What can hang from each mark:
P: B G L
D: C G
B: A D P
U: L
L: P
A: B G
G: A D P
C: A D P

Every row comes from one small tree of marks. Brackets hold a mark, then the marks that hang from it, in alphabetical order. Every link used is in the known rows. Which tree was each row made from?
Known rows:
{C P}: 0.96; -0.02; -0.82; 1.77; 0.47; 0.33; 0.50; 0.89; 0.96; 0.74; -2.05; 0.15; 0.50; -0.30; -0.74; 0.67; -0.73; 0.02; 0.54; 0.56; 0.87; -1.19
{P {G D} L}: -3.87; -0.64; -2.33; 0.66; -0.02; -0.85; 2.20; 0.32; 0.24; -1.34; -2.53; -1.98; 0.28; -2.23; -1.59; -1.31; -2.02; -0.98; -0.20; 1.71; 2.15; 2.66
{L {P G}}: -2.66; 1.87; 0.09; 0.68; 0.69; -1.14; 0.41; 0.35; -1.69; -2.00; 2.21; -1.07; -1.31; 2.02; -1.20; 0.09; -0.41; -1.51; 0.04; 1.57; 1.11; 2.21
{L {P B}}: -1.81; 2.56; -0.30; -0.91; 0.04; -1.11; -0.12; -0.12; -1.41; -0.74; 2.29; 0.26; -2.40; 0.46; 1.45; -1.24; -2.16; -1.35; -0.61; 1.77; 0.28; 0.65
{U {L {P B {G A D}}}}: -2.23; 4.16; 2.26; -2.13; 0.55; 1.56; -0.94; 1.89; -0.39; -3.29; 0.33; -1.11; -1.86; -0.75; -0.11; -2.71; -1.56; -2.02; -2.58; 0.96; -1.07; 1.23
{D C}: -0.46; 0.62; 0.93; -1.16; 0.45; 0.42; 1.58; -0.37; 0.26; 0.97; 0.54; -1.27; 0.49; -1.12; -0.87; 0.48; -0.71; -0.56; 0.33; 1.37; -0.26; -0.65
{L P}: -1.42; 2.40; 0.11; 0.18; -0.12; -0.52; 0.61; -0.47; -1.26; -0.05; 1.64; 0.56; -1.30; 1.65; -0.01; 0.11; -0.13; -1.28; 0.20; 0.58; 0.39; 1.33
{A {B {P G}}}: 1.24; 0.84; 0.53; 2.61; -2.55; -2.92; -2.16; 1.45; -0.62; -0.27; -2.15; -0.29; 1.53; -0.94; -2.06; 1.40; -0.99; -0.86; -1.92; 3.56; 1.04; 0.19
{B {P G}}: -1.06; 0.05; 0.45; 3.05; -0.38; -1.72; -0.02; 1.23; -1.44; -0.39; 0.06; -1.09; 0.49; 1.06; -3.47; 0.73; -0.66; -1.34; -0.90; 2.39; 0.36; -0.38
{G A {D C} P}: -1.61; 0.48; -0.64; -8.05; 2.86; 4.23; 3.14; 0.28; 4.18; -0.22; -1.17; -2.91; 2.50; -6.86; -0.48; -1.73; -0.53; 0.40; -1.32; 4.94; -0.42; -2.34
{B {A G} {P L}}: -0.49; 1.89; -0.59; 3.63; -1.38; -1.74; 1.43; -0.05; -2.10; 6.35; -1.66; -0.85; 3.77; 1.45; -4.50; -0.29; -2.62; -0.20; -0.97; 2.64; -1.61; 0.11
{A B {G {D {C {P L}}}}}: 0.70; 2.88; -1.80; -1.83; -1.37; -0.46; 1.43; 0.92; 2.67; 1.75; -5.70; -1.35; 3.66; -3.85; -0.65; 0.42; -2.85; -0.43; -0.03; 4.49; 0.52; -0.47
{P {B D}}: -0.83; 0.44; -0.80; -2.00; -1.08; -0.57; -0.11; -0.24; -0.84; -0.13; 0.60; -0.01; -1.48; -1.32; 0.07; -0.67; -2.76; -0.10; -1.33; 3.64; -2.55; -1.38
{L {P {G D}}}: -2.90; 2.53; -0.52; -1.31; 1.17; -0.91; 0.61; 0.03; -0.59; -2.88; 1.17; -1.38; -1.11; 0.32; -1.19; -0.66; 0.11; -1.65; -0.05; 2.56; 1.19; 1.92
{P {G A D} L}: -4.68; -0.50; -2.20; -1.10; 0.38; 1.34; 1.83; 0.90; 0.37; -0.94; -3.27; -2.45; 0.81; -3.41; -1.44; -2.17; -2.18; 0.36; -1.24; 3.24; 1.51; 2.54
{G {D {C A {P B L}}}}: -1.32; 1.77; -2.01; -2.98; 1.20; 1.56; 1.44; -0.15; 1.97; 0.49; -4.06; -2.30; 1.24; -5.62; -0.29; -1.79; -2.91; 0.10; -0.39; 4.26; -0.01; -1.47
{A {B {D {C P} G}}}: 2.02; 1.56; 0.89; -0.53; -1.71; -1.20; 0.94; 0.00; 0.64; 2.39; -3.57; -0.41; 1.88; -3.20; -3.19; 3.22; -2.67; 0.84; -0.61; 4.90; -0.63; -1.27
{L {P B G}}: -3.02; 1.99; -0.32; -0.45; 0.75; -1.73; -0.30; 0.67; -1.86; -2.68; 2.87; -1.44; -2.39; 0.94; 0.22; -1.14; -2.51; -1.61; -0.86; 2.73; 0.84; 1.61
{U L}: 0.84; 1.85; 2.86; 0.97; -0.76; 1.25; -0.65; 1.21; 0.03; -0.65; -0.71; 0.75; -0.43; 0.74; -0.40; -0.71; 0.08; -1.58; -1.21; -2.92; -1.45; 0.27
{D {C {A B}} G}: 1.10; 1.83; 2.10; -2.24; 1.37; 0.53; 0.22; 0.01; 0.65; 1.70; -2.82; -3.03; 2.69; -4.30; -2.55; 1.86; -3.38; 2.49; -0.56; 3.39; -0.40; -1.16
{C D}: 0.41; 0.16; -1.32; -1.76; 0.08; -0.88; -0.25; 0.08; 0.97; -1.47; -3.17; 0.80; 0.45; -2.39; -0.45; -0.12; -0.37; 0.37; -0.67; 2.49; -2.40; -0.20
{A {B {D {C {P L}} G}}}: 1.04; 1.23; 0.10; 0.83; -2.69; -1.53; 2.04; -0.10; 0.32; 3.59; -4.53; -0.04; 1.93; -3.49; -3.16; 2.90; -3.88; 0.56; -0.46; 4.52; -0.09; -0.35
{A {B D P}}: 1.94; 1.56; 0.26; 1.54; -4.35; -2.20; -1.17; 0.15; -1.05; 2.09; -2.87; 1.53; 1.47; -1.17; -2.84; 2.27; -0.92; -0.78; -1.99; 4.91; -1.59; -1.03
{A B {G D}}: 1.58; 2.78; -1.27; -3.37; -1.00; -0.50; -0.94; 0.81; 2.34; -0.46; -3.80; -0.90; 3.00; -2.68; 0.35; 0.14; -0.92; 0.32; -0.55; 3.69; -0.23; -0.39

Write each row's tree:
-0.90; 2.82; -0.73; 1.08; -0.54; -1.27; 2.37; -0.52; -0.79; 6.00; -2.23; -1.83; 4.32; -0.84; -4.89; -0.78; -2.36; -0.61; -0.90; 4.34; -1.57; -0.37 -> {B {A {G {D C}}} {P L}}
-2.23; -0.81; -3.23; 1.06; 0.32; 0.24; 1.61; 2.04; 1.09; -0.64; -6.93; -0.68; 1.40; -3.63; -2.40; -0.47; -3.40; 0.83; -1.09; 4.66; -0.55; 0.97 -> {C D {P {G A} L}}
0.54; 0.14; -1.92; -0.85; 0.59; -0.29; -1.30; 2.53; 1.86; -2.46; -6.32; -0.87; 1.87; -4.24; -1.94; 0.34; -1.81; 1.36; -1.82; 6.09; -1.19; -0.27 -> {C D {P {G {A B}}}}
-1.54; 2.17; -2.15; -2.68; 0.87; 0.85; 3.09; 0.62; 2.03; 1.34; -3.17; -2.16; 1.83; -2.87; -0.44; -1.22; -3.66; -0.52; 0.67; 3.53; -0.32; -1.38 -> {A {G {D {C {P B L}}}}}
-1.07; 0.57; -2.24; 0.91; 0.03; 1.16; 1.11; 0.48; -0.30; 2.61; -5.13; -1.34; 0.93; -3.65; -2.18; -0.11; -6.16; 1.77; -0.87; 4.19; -1.35; -1.71 -> {C A {P {B {D G}} L}}
-2.51; -1.69; -1.54; -1.88; 0.26; 3.05; 3.16; 0.80; 1.77; 2.02; -1.78; -0.80; 1.78; -3.83; -0.12; -1.40; -2.55; 0.47; -1.19; 1.86; 0.49; -0.05 -> {G A {P L}}
-1.69; 0.54; -1.77; -5.85; -0.25; 2.58; 3.13; 0.49; 4.13; 1.44; -4.62; -1.98; 3.48; -8.86; -0.02; -1.53; -2.65; 0.03; -2.06; 5.78; 1.09; -0.46 -> {G {A B} {D C} {P L}}
0.55; 1.90; -1.91; -3.65; 1.25; 1.41; -1.34; 0.60; 1.07; -1.27; -5.18; -1.43; 3.03; -2.76; -1.22; -0.43; -1.61; 2.06; -1.02; 4.49; -5.08; -1.22 -> {C {A G} D}
-0.84; -0.94; -1.46; -1.86; -1.38; 1.68; 1.55; 1.19; 2.20; 2.05; -3.43; -0.39; 2.65; -5.30; 0.53; -0.72; -2.95; 0.58; -2.17; 3.26; 1.07; 0.35 -> {G {A B} {P L}}
-2.13; 1.01; -0.37; 2.86; -3.71; -0.78; 4.16; -0.86; -2.23; 5.16; -2.09; 0.72; 0.86; -0.51; -5.20; 1.83; -2.89; -2.02; -0.65; 4.58; -2.20; -0.83 -> {B {D C} {P L}}
-1.28; 3.43; 2.93; 1.55; -0.23; 0.30; -0.31; 1.53; -1.29; -2.29; 1.01; -0.09; -1.44; 2.39; -1.40; -0.58; -0.28; -2.71; -1.20; -1.71; -0.52; 2.00 -> {U {L {P G}}}
-0.94; 0.29; -0.03; -0.32; 1.47; -0.46; 1.22; 1.22; 0.54; -0.39; -0.02; -2.82; 0.12; -1.96; -1.25; 0.00; -3.09; -0.86; -0.10; 3.58; 0.61; -1.32 -> {D {C {P B G}}}
-0.57; 1.12; -0.52; 2.03; -2.88; -2.78; 0.18; 0.88; -0.05; 1.00; -3.95; -0.88; 1.94; -3.33; -2.47; 0.76; -2.36; -1.54; -1.63; 4.67; 1.82; 0.92 -> {A {B {P {G {D C}} L}}}
-0.65; 1.40; -0.89; 0.34; 0.40; -0.44; 2.67; 0.36; 0.24; 4.11; -1.78; -2.17; 1.92; -2.00; -1.48; -0.63; -4.69; -0.28; 0.05; 3.36; -0.40; -1.01 -> {D {C {P {B {A G}} L}}}
-0.99; 4.80; 3.10; -1.76; -0.49; 1.41; -0.55; 1.64; 0.15; -2.13; -1.12; -1.11; -0.15; -1.22; -1.25; -1.03; -0.50; -2.18; -2.41; 1.60; -0.57; 1.75 -> {U {L {P {G {A B} {D C}}}}}
-0.33; 0.93; -0.12; 0.77; -2.86; 0.69; -0.85; 1.27; -0.30; 2.54; -4.08; 0.61; 1.85; -2.77; -0.84; -0.25; -2.09; 0.85; -2.65; 3.75; 0.19; 0.48 -> {G {A {B {P L}}}}
-2.99; -0.20; -1.11; 4.35; -3.29; -1.81; 2.78; 0.15; -2.83; 2.40; -1.90; 0.02; 0.38; 0.78; -5.76; 1.66; -2.60; -1.90; -1.09; 4.46; -1.31; 0.41 -> {B D {P G L}}
-3.34; -0.16; -0.91; 0.47; -2.25; 0.06; 1.61; 1.00; -0.98; 1.24; -3.48; -2.04; 1.46; -3.02; -2.64; 0.23; -3.55; 0.28; -1.90; 5.30; 0.23; 2.64 -> {P {G {A {B {D C}}}} L}
-0.61; 1.13; -0.08; 2.85; -4.49; -2.95; 1.03; 0.35; -1.59; 2.55; -3.41; -0.22; 1.78; -1.94; -4.43; 2.30; -2.91; -1.73; -1.83; 6.19; -0.55; 0.50 -> {A {B {D C} {P G L}}}
-2.09; -1.75; -2.20; -0.86; -0.01; -0.38; 2.89; 0.38; 1.41; 0.90; -0.01; -0.65; 0.08; -3.56; 1.30; -1.63; -4.40; -1.21; -0.68; 1.14; 1.09; -0.67 -> {G {P B L}}
-3.84; 0.67; -1.78; -1.59; 0.99; -2.09; 1.29; -0.14; -0.44; 0.51; -0.65; -4.27; 0.88; -4.43; -1.63; -3.20; -4.66; -0.53; -1.68; 5.09; 0.58; 1.69 -> {P {B A} {G {D C}} L}
-2.07; 2.07; -0.70; 1.66; -2.96; 0.65; 3.50; -0.55; -2.09; 5.32; -3.38; -0.65; 2.49; -0.74; -5.75; 1.72; -3.65; -0.93; -0.79; 5.90; -3.83; -1.52 -> {B {D {C {A G}}} {P L}}
1.85; 1.19; 0.67; -0.63; -2.27; -1.63; -0.38; -0.12; -0.05; 1.30; -2.74; 0.30; 1.32; -2.25; -2.23; 2.63; -1.89; 1.14; -1.06; 3.76; -0.94; -0.20 -> {A {B {D G}}}
-2.03; -0.90; -2.90; -2.71; 0.75; 0.74; 3.89; -0.39; 3.27; 0.18; -2.25; -0.82; 1.54; -4.98; -0.07; -1.47; -1.50; -1.29; 0.07; 1.46; 1.56; -0.31 -> {G D {P L}}
-0.54; 2.03; -1.18; -3.76; -0.60; 2.24; 0.99; 0.80; 2.81; 1.60; -6.14; -1.32; 2.63; -6.97; -0.34; -1.11; -2.00; 0.88; -1.67; 5.80; 0.90; -0.33 -> {G {A B} {D {C {P L}}}}
0.68; 0.60; -1.83; -0.57; -1.81; -0.83; 1.65; 1.25; 2.16; 1.93; -3.35; -0.68; 3.68; -2.43; 0.03; 0.72; -3.43; -0.54; -0.34; 2.49; 0.48; -0.12 -> {A B {G {P L}}}
-2.12; 4.19; -0.38; -3.11; -0.14; 0.44; 0.86; -0.39; -1.76; 0.65; 1.26; -1.27; -0.67; -0.04; -0.85; -0.31; -3.39; -0.79; -0.77; 5.34; -3.05; -0.65 -> {L {P {B {D {C {A G}}}}}}
-1.67; -0.24; 0.21; -1.77; 0.14; 0.43; 5.84; -1.05; 0.49; 3.53; -0.80; -1.39; 1.34; -3.00; -4.44; 2.41; -3.84; 0.15; 0.35; 3.59; -1.45; -1.46 -> {B {D C {G {P L}}}}
0.11; 0.92; -0.08; -0.61; -0.95; 0.70; 2.71; -0.51; -0.10; 2.32; -1.25; -0.28; 0.65; -0.87; -3.26; 2.07; -1.16; -0.59; 0.20; 4.25; -2.40; -1.90 -> {B {D {C P}}}
0.52; 0.22; -2.09; -0.74; 1.94; -2.48; -1.41; 1.59; 0.72; -1.86; -3.34; -1.95; 1.11; -3.36; -2.02; -1.16; -3.20; 0.70; -1.76; 5.97; -2.15; -0.99 -> {C D {P {B A} G}}
-1.31; 4.31; 3.14; -1.46; -0.41; 1.89; 0.40; 1.14; -1.25; -0.07; 0.14; 0.37; -1.83; 0.03; -1.28; -0.89; -2.92; -0.84; -2.38; 0.63; -2.62; 0.16 -> {U {L {P {B {D {G A}}}}}}
-1.43; -0.19; -2.00; -0.71; 0.24; 0.72; 3.80; 0.70; 1.66; 1.90; -1.12; -1.20; 2.54; -0.66; -0.63; -0.07; -2.93; -0.64; 0.74; 0.75; -0.22; -0.63 -> {A {G {P L}}}
-1.32; -0.27; -3.34; 1.31; 0.66; -2.88; 0.24; 1.34; 0.25; -0.05; -5.04; -1.49; 1.17; -3.83; -2.16; -1.51; -4.97; 0.32; -1.63; 5.47; -1.22; 0.58 -> {C D {P {B A} G L}}
